Each row was made from one walk, in order. Every step used is in the known rows, and no mark comes twice. Write each row's walk.
Known rows:
detim > ligus > lida > faluv: [-32 -53  15   5   3   7 -25 -15  11  10 -18  -6  13  53   4 -52  24 -42
  10  12  28]
lida > ligus > nonuvam > faluv: [-30   5  21  40  -2 -30  13   3  12 -12  28 -35  41  30   7 -22  10   1
  -4  -9  15]
lida > faluv > nonuvam: [ 13   2  26  14   2 -11 -16 -35  27 -28   2 -17  26  47 -11 -18  15  -2
  17  28 -29]
dogik > faluv > nonuvam: [ 22  -5  -4  -1  -9 -22 -40 -29  24 -16 -13 -23  39  54 -28 -14  28   6
 -25  -3 -21]
lida > faluv: [ 10 -18  30 -20   5 -14 -28 -22  21 -23  13 -32  24  41  -2 -20   8 -10
  10  38 -18]
lida > ligus > detim > fene > nonuvam: [  0 -10   1  27 -29 -16  -4  18   6 -27   4  -8  34   9 -21 -29   6   8
 -50 -22 -14]
faluv > nonuvam > fene: [ 21   7 -16  65 -17   3  26   5  47  -9 -10  28  31  51 -22 -27  20  -3
 -19   3 -12]
faluv > nonuvam > ligus: [ -5  -3  -8  67 -22  28  16 -19  23 -28 -14   6  39  44 -33  -4  10 -20
 -10  10 -19]
ligus > lida: [-16 -34 -10   3 -11   2 -25   8  39  19  18   5  37  50  -2 -32  19 -29
 -27  -1  22]
faluv > nonuvam > ligus > detim > fene: [ -2  -9 -12  70 -30  17  25 -13  20 -33 -29  38  42  29 -44 -22   6 -11
 -29   1 -24]
nonuvam > ligus > lida: [-25 -50  -3  25 -16  41   1  -1  21   6  13  -7  53  44 -10  -4   7 -43
 -14  21   9]
detim > fene > nonuvam > ligus > lida: [ 18 -39 -24  48 -40  20  -2   0  24  -7 -11 -27  27  20 -12 -48 -21 -46
 -66  -1  13]
lida > ligus > detim > fene > nonuvam > faluv: [  2  -8   1  30 -25 -17   9  21   4 -28   5  -4  43  11  -6 -31   8   9
 -40 -15 -10]
dogik > faluv: [ 21 -26   2 -37  -6 -27 -53 -17  18  -8  -2 -38  36  46 -17 -16  21   0
 -31   6  -9]
dogik > faluv > nonuvam > ligus > detim: [ 17 -18   4   6 -14  -7 -18 -28  19 -20 -20  -3  53  46 -34  -1  24   7
 -27   6 -28]
detim > fene: [ -3 -29 -33  33 -32 -18 -39  -2  17 -16 -14 -16  11  21 -32 -74 -10 -30
 -44 -11   5]
detim > fene > nonuvam > faluv: [ 36 -19 -25  40 -32  -4   8  10  21 -20 -15 -22  25  20   4 -59 -20 -35
 -58   4  13]
detim > fene > nonuvam > ligus > lida > faluv: [ 21 -41 -13  42 -34  17  -6 -11  22  -8  -7 -35  27  22  -7 -44 -21 -43
 -52  10   5]
fene > detim > ligus > lida > faluv > nonuvam: [-13 -55 -12  26  -6   8  12  10  23   3 -34   5  27  65  16 -44   3 -42
   5  14  43]

Which walk is each row?
[  8 -17 -26  72 -16  12  39  12  48   8 -26  37  36  64  -3 -37  18 -19
  -9   4  16] => faluv > nonuvam > fene > detim > ligus > lida
[ 15 -22  -5  17 -20 -11 -24 -32  18 -19 -26  -6  50  41 -38 -18  19   3
 -33  -1 -27] => dogik > faluv > nonuvam > ligus > detim > fene
[  5  -8  29  28   0   8  -5 -41  21 -30   2 -21  37  46 -12  -5  10 -11
  25  38 -33] => lida > faluv > nonuvam > ligus
[ 13 -56 -11  23  -4   8  35  33  42  24 -15  18  32  63  26 -44   9 -28
  -1  30  38] => nonuvam > fene > detim > ligus > lida > faluv
[ 18 -50 -21  30 -11   9  40  44  36  13 -24  19  26  56  14 -45   3 -27
 -16  23  36] => nonuvam > fene > detim > ligus
[ -6 -57 -20  15 -12   3  11  28  11 -10 -39  -2  17  53   9 -44  -8 -42
 -14  12  45] => fene > detim > ligus
[ 30 -39 -24  22 -14   4  38  48  45  11  -6  16  36  54  14 -33  -1 -19
 -25  25  27] => nonuvam > fene > detim
[-10 -20  12  14  -1  -1 -22 -23  44  10  19   0  40  57   1 -25  24 -20
   6  13   1] => ligus > lida > faluv > nonuvam
[ 18 -30 -13  16  -5 -11 -12 -14  37  12 -25  -2  46  69  -6 -26  32  -5
 -15   2   6] => dogik > faluv > nonuvam > fene > detim > ligus > lida
[  5 -13  24  32  -9  -1   1 -37  20 -32 -10   0  36  35 -23 -22   6  -6
   9  31 -35] => lida > faluv > nonuvam > ligus > detim > fene
[ -6 -45   8  14 -22  25  28  13   8 -29 -12  31  50  20 -29   0  -2 -14
 -36  26 -13] => nonuvam > ligus > detim
[ 15 -16  18  30   5  -4  14 -18  33 -15 -15  -3  26  58   5 -31  15 -10
  27  36 -11] => lida > faluv > nonuvam > fene > detim > ligus
[-15 -54  -6  27 -10  -9  28  24  18  -2 -38   3  15  48   7 -51 -15 -39
 -20   7  57] => fene > detim > ligus > nonuvam
[-32 -32  18  35   4 -18  27  -2   4  -5 -32   9  11  39   3 -62   6 -34
  -6  10  47] => detim > ligus > nonuvam > faluv
[-25 -38  15  40  -2 -14  27   4  19   8 -31  14   3  40 -10 -63   7 -30
 -20   4  44] => detim > ligus > nonuvam > fene
[-24 -44   9  29   4  10  -4 -15  21  15 -21  10  17  60   2 -52  31 -36
  14  12  24] => detim > ligus > lida > faluv > nonuvam > fene
